What can hang from each mark:
Q_78: Q_118 Q_975
Q_975: Q_78 Q_228 Q_843 Q_985
Q_143: Q_980
Q_985: Q_62 Q_975
Q_228: Q_975
Q_62: Q_143 Q_985
Q_919: Q_713
Q_713: Q_980
Q_576: Q_985
Q_980: Q_143
Q_257: Q_118 Q_618

Each row was made from one small tree. The marks that hang from a mark follow it in brackets, in the order of their numbers. Every link used is in the known rows. Write each row's tree.
Known rows:
Q_257(Q_118 Q_618): [  1   9   1 -12 -12 -22  -8  34  14  11  12 -40   6 -26  27 -16  19  11
  -6  12 -36 -10  14  15  18   5   7]
Q_713(Q_980): [ -3  10  -4   1  -7   2  10  18  23   8  -4  -1  -3  -4   9  -2  18 -13
  -2 -11   6   2  16  -8  -3   5   1]
Q_78(Q_118 Q_975(Q_228 Q_843 Q_985(Q_62))): [  5  13  30   0  19   9  10  12  39  16   1  16  44  -9  37 -20  23  30
  27  15  46 -55   9 -35 -14  60  -9]
Q_576(Q_985(Q_62(Q_143(Q_980)) Q_975(Q_78 Q_228))): [ 10  11  34 -38  28  23 -10   5  46  40  33  15  29  63  24 -16  26  20
  59  12   3 -15 -39 -40 -11 -26  25]
Q_985(Q_62(Q_143) Q_975(Q_78 Q_228)): [  3  17  39 -43  22  16  16  26  29  19  17  14  38  37  28 -26   9  27
  57  32  11 -15   1 -31  -3   3   4]
Q_576(Q_985): [ -1  -3 -18   0  14   8 -23 -10  -5   7   2   3 -10   7  -4   3   6   8
  -1 -19  -8  17 -24   0   1  -4  15]
Q_975(Q_78(Q_118) Q_228 Q_843 Q_985(Q_62(Q_143))): [ 17   6  72 -19  27   6   2  27  50  32   9  51  46  15  35 -46  22  12
  40  46  52 -66   4 -51  14  54  -3]
Q_985(Q_62(Q_143) Q_975(Q_78(Q_118) Q_228 Q_843)): [ 15  18  54 -35  32   6  12  25  30  30  12  15  57  17  39 -42  29  29
  50  40  26 -38  17 -47  -3  26   7]
Q_62(Q_143(Q_980) Q_985(Q_975(Q_78 Q_228 Q_843))): [ 14 -17  53 -47  33  13 -18  11  38  55  20  19  28  50  14 -37  16  -7
  48  21   2 -37 -35 -50  -8 -15   7]
Q_62(Q_143(Q_980) Q_985): [-11 -12  26 -28   8  -1 -14  27   4  47  31  11 -12  29  -9  -6   9   2
  -2   7 -12 -13 -33 -18   8 -24  27]
Q_576(Q_985(Q_62 Q_975)): [ -5  27 -29 -32   3  14   9   7  12  11  19  -8   6  21  26  11  29  28
  30  -4 -21  24 -18 -12 -19 -17  27]
Q_975(Q_985): [  0  -3   9  -2  -5   2  -1   4  20  -3   0  23  -2   7  10   6   5  -8
  10   9  11 -24 -17 -20   1  18  -9]
Q_975(Q_228): [  4  -3  10  -2  12   9  -3   0  12   2  -9  -2   9   3  -3 -16 -12  -7
   9  -2  12  -1  -5 -11  -2  13 -12]
Q_985(Q_62 Q_975(Q_228 Q_843)): [  7  19  10 -37   5  20  26   1  36  20   5 -11  35   4  29 -21  14   0
  46  19   3  -4   1 -34 -23   7  -2]
Q_228(Q_975(Q_78 Q_843 Q_985)): [ 22 -25  38   7  21  12   6 -16  24  -8  -2  39  19   5  24  -2  10  -9
  39  15  21 -23 -10 -31 -18  31 -37]
Q_919(Q_713(Q_980(Q_143))): [-21 -19 -16  11 -29  -4   9  22  53  18   3  16  -1  13   3   4  19   4
  14 -12  28  10   5 -31  -1  -1  -7]
Q_62(Q_143 Q_985(Q_975(Q_78(Q_118) Q_228 Q_843))): [  9  -8  45 -39  48   1 -14  36   9  39   4  23  38  18  27 -43  23  25
  33  25  14 -37  -7 -45   1  30   6]
Q_78(Q_118 Q_975(Q_228 Q_843 Q_985(Q_62(Q_143)))): [ -1  11  54 -16  31   8   8  26  29  36  10  26  38  -4  33 -28  20  41
  22  29  41 -56   9 -40   1  62   8]
Q_975(Q_78 Q_228 Q_843 Q_985(Q_62(Q_143(Q_980)))): [ 21  -5  78 -29  13  17   0   2  78  48  25  48  36  47  22 -39  16 -16
  56  43  43 -68 -25 -58   4  10  -2]
Q_975(Q_78 Q_843 Q_985(Q_62)): [ 16   3  32 -20  -5  10   9   3  57  13   7  45  29  17  29 -18  21  -7
  46  34  30 -50  -4 -29   6  22 -13]
Q_257(Q_618): [  4   5   5 -20  -6  -9  -7  28   8   2   1 -16   0 -11  12  -3  12   9
  -2  14 -17  -1   7  14  11  -4  -2]
Q_62(Q_143 Q_985): [-17  -7  14 -31  14   0  -8  39 -18  35  15  16 -13   9  -6 -13  -1  20
  -3  11 -14   4 -17  -6  18   1  22]
Q_62(Q_143(Q_980) Q_985(Q_975(Q_78 Q_228))): [  2 -13  43 -43  30   8 -16  25  28  40  24  19  21  56  12 -21  14   8
  45  14   1 -31 -40 -40  -8 -21   6]
Q_62(Q_143(Q_980) Q_985(Q_975(Q_228))): [ -9  -6  28 -46  21  10  -6  26  17  46  25  -1   6  42   7 -14  11   6
  26   8 -12 -13 -43 -37 -13 -20  17]
Q_78(Q_118 Q_975): [ -6   8   4  20  22 -12  -4  11 -17  -4  -2  -8  20 -14  17   8  16  47
 -13 -11  15 -26  22   5  -6  26   4]
Q_62(Q_143(Q_980) Q_985(Q_975(Q_78 Q_843))): [ 10 -15  42 -47  21   3 -15  13  29  54  29  22  20  43  18 -18  29   2
  39  21  -9 -37 -29 -40  -1 -27  17]
Q_919(Q_713): [ -9  -9  -7  -1 -10  -4  -7   7  15   0  -2  10  -3  -8   6   7   6  11
   9 -13  12   8 -11  -8  -6   1 -13]

Write each row's tree:
[ 27 -16  34  23  31  -6   2  -9  -6  -8  -2  12  33 -13  26  -9  21  14
  20   8  19 -16  24 -20 -17  32 -25] : Q_228(Q_975(Q_78(Q_118) Q_843))
[ 28  -1  32  -8  31   0  -7  -2  24   5 -12   7  52   8  34 -29  21   5
  37  16  28 -44  11 -38 -17  30 -18] : Q_985(Q_975(Q_78(Q_118) Q_228 Q_843))
[-13  -2  17 -44   9  -1  -3  26   6  43  33   3  -5  36   9   2  23  10
  16   9 -28 -12 -35 -29  -9 -32  28] : Q_62(Q_143(Q_980) Q_985(Q_975))
[  1   2  22  16  29   0  -7  11  14  -7 -11  14  26  -4  24  -3   8  33
   7  -2  40 -52   1 -25 -12  57 -16] : Q_78(Q_118 Q_975(Q_228 Q_985))
[ 15  -1  66  -6  26   2  22  23  19  16  21  46  35   3  45 -13  34  29
  40  40  30 -40  12 -47  -5  48  -8] : Q_228(Q_975(Q_78(Q_118) Q_843 Q_985(Q_62(Q_143))))
[ 13  28  21 -15  16   1  16  25  30  -5   6   6  52  20  42 -18  29  32
  50  19  26 -33  14 -30 -17  19 -10] : Q_985(Q_62 Q_975(Q_78(Q_118) Q_228))
[ 16   2  17 -15  22  10  -5   2  25  -6  -8   5  35  27  21 -13   2   4
  46   7  12 -18  -6 -22 -16   4 -21] : Q_985(Q_975(Q_78 Q_228))
[ 10   1  68 -24   8  14   0  17  67  32  28  48  28  53  20 -24  12  -5
  53  35  37 -61 -28 -48   5   4  -3] : Q_975(Q_78 Q_228 Q_985(Q_62(Q_143(Q_980))))
[ 24   7  46  -6  15   7   1  14  58  10   1  41  49  10  38 -38  24   2
  45  31  54 -65   4 -46  -2  55 -21] : Q_975(Q_78(Q_118) Q_228 Q_843 Q_985(Q_62))
[ -1  -5  16   1  22  16  -5   0  23  -2  -9  15  16   8  12  -4  -8  17
  18  -3  27 -34 -16 -15 -10  39 -21] : Q_78(Q_975(Q_228 Q_985))
[  9  -5  32  11  32   5 -10  -3  24   8 -14  18  35 -11  25 -19  13  18
  10   5  42 -60   3 -34 -11  61 -16] : Q_78(Q_118 Q_975(Q_228 Q_843 Q_985))
[-17   0   4 -49  16   2   1  42 -14  32  18   5  -5  17  11   1  13  25
  12  12 -29   9 -22 -19   0  -7  24] : Q_62(Q_143 Q_985(Q_975))
[ -7   1  -7 -36  16  13  -1  27   5  12  -1  -6   8  16  11 -10   3   8
  27  -3 -14   6 -28 -22 -19   5  -6] : Q_62(Q_985(Q_975(Q_228)))
[ -1  23 -18 -34  16  24   5   6  21  13  11  -8  15  24  22  -5  17  20
  41  -5  -8  23 -27 -23 -22  -1  17] : Q_576(Q_985(Q_62 Q_975(Q_228)))
[ 19   1   4  -7  34  -3 -25  -8  11   8  -3  14  32  13  33 -12  42  23
  27   0   6 -23  -8 -27 -11  10  11] : Q_576(Q_985(Q_975(Q_78(Q_118) Q_843)))
[ -3  12  36 -22  -6   2  15  14  25  39  39   5   7  27   6  -4  15   8
  16  22   1 -14  -7 -18   4 -29  29] : Q_985(Q_62(Q_143(Q_980)))
[ 12  10  59 -18  14  -4   5  30  37  31  18  53  37  12  36 -28  34  19
  32  48  37 -64  11 -41  20  41  12] : Q_975(Q_78(Q_118) Q_843 Q_985(Q_62(Q_143)))
[ 24 -20  28   9  25   9   5 -23   4  -3  -1  12  23  -3  13  -8   5   1
  30   7   9   2  11 -15 -15  14 -27] : Q_228(Q_975(Q_78 Q_843))
[  3  -8   1 -42  20  16  -3  13  12  28  -4  -4  17   7  12 -24   7  -5
  28   4  -9  -2 -26 -31 -19  11  -3] : Q_62(Q_985(Q_975(Q_228 Q_843)))
[ 10   3  27  -3   3  12  26  13  28 -16  19  33  20  13  34  11  16  15
  51  20  19 -14  -5 -23 -19  22 -30] : Q_228(Q_975(Q_78 Q_985(Q_62)))
[  2   5 -17 -21  29  19 -14  -7   8   6  -4  -7   7  20  11  -5   6   8
  26 -16  -8  18 -35 -21 -21   0   6] : Q_576(Q_985(Q_975(Q_228)))
[ 13   8  73  -8  15   0  -2  28  60  27  28  48  38  44  32 -28  26  10
  43  36  50 -76 -14 -52   4  21   3] : Q_975(Q_78(Q_118) Q_228 Q_985(Q_62(Q_143(Q_980))))
[  2 -12  29 -53  28   6  -9  25   8  41  12  24  18  25  19 -23  17  18
  33  26 -10 -19 -16 -30   7   0  14] : Q_62(Q_143 Q_985(Q_975(Q_78 Q_843)))
[ 14  -5  21 -24  37   2 -15  22  17  20  -5  14  42  13  30 -34  25  13
  35  12  16 -39  -9 -39 -13  30 -10] : Q_62(Q_985(Q_975(Q_78(Q_118) Q_228 Q_843)))
[ 11 -18  22   2  11  12  14 -15  12  -1   0  19   4 -11  19   5   9 -11
  21   9   7  -4 -10 -32 -24  32 -27] : Q_228(Q_975(Q_843 Q_985))
[-10  16   5 -28  14  14  -3  21   3  35  25  12  -6  15   5 -11  13  33
  12   8 -11  18 -20  -6  14  -7  40] : Q_576(Q_985(Q_62(Q_143)))
[  3  -5   6 -34  26  11 -10  24  18   8  -2  11  23  32  17 -19   6  11
  44   4   1 -14 -26 -22 -13   7 -15] : Q_62(Q_985(Q_975(Q_78 Q_228)))
[ 24  -6  30  12  20 -11 -14  -4  13   6  -5  21  35  -4  18 -23  24   5
  10  14  28 -44  21 -18   6  25  -7] : Q_975(Q_78(Q_118) Q_843)
[  3   4  50 -36  11  21  14  15  45  39  12  33  17  10  16 -37   4  -6
  35  39  27 -30 -12 -47   8  36   6] : Q_975(Q_228 Q_843 Q_985(Q_62(Q_143)))
[ 27 -13  48   7  25   1 -20  -1  44   5 -15  44  41   8  25 -38  16 -12
  30  21  52 -70  -3 -44   1  55 -28] : Q_975(Q_78(Q_118) Q_228 Q_843 Q_985)
[ 15  15  -4 -34  14  17  -3  -7  34  19  13  12  29  27  34 -10  33  17
  52   9  -3  -6 -17 -23 -11 -11  14] : Q_576(Q_985(Q_62 Q_975(Q_78 Q_843)))
[ 10  -2  24  17  36   1  -9  -4   2  12 -15  -7  36 -19  15 -23   7  27
   1  -2  29 -33  20 -16 -12  46  -6] : Q_78(Q_118 Q_975(Q_228 Q_843))
[  7  17  41 -37   3   4  15  14  41  29  41  13  29  52  29   1  33  20
  52  31  -1 -34  -8 -31  -6 -36  18] : Q_985(Q_62(Q_143(Q_980)) Q_975(Q_78))
[ 10  19  -4 -30  23  25  -3   8  35   7   9   8  30  36  30 -14  18  25
  59   2   7   3 -24 -22 -16  -1   4] : Q_576(Q_985(Q_62 Q_975(Q_78 Q_228)))
[  2  17  50 -13  10  -8   6  43  30  15  23  50  28  21  34 -14  29  34
  28  42  35 -59   7 -32  18  35   8] : Q_975(Q_78(Q_118) Q_985(Q_62(Q_143)))
[ 14  -2  11 -23  18  15   7 -12  22  13 -10 -10  26   5  18 -21   5 -13
  31  10   2  -7  -5 -32 -22   9  -9] : Q_985(Q_975(Q_228 Q_843))
[ 18 -10  24  28  29  -8   4   9 -16 -23   3  10  27  -5  23   7  18  28
  16   0  18 -10  19 -11 -17  26 -23] : Q_228(Q_975(Q_78(Q_118)))
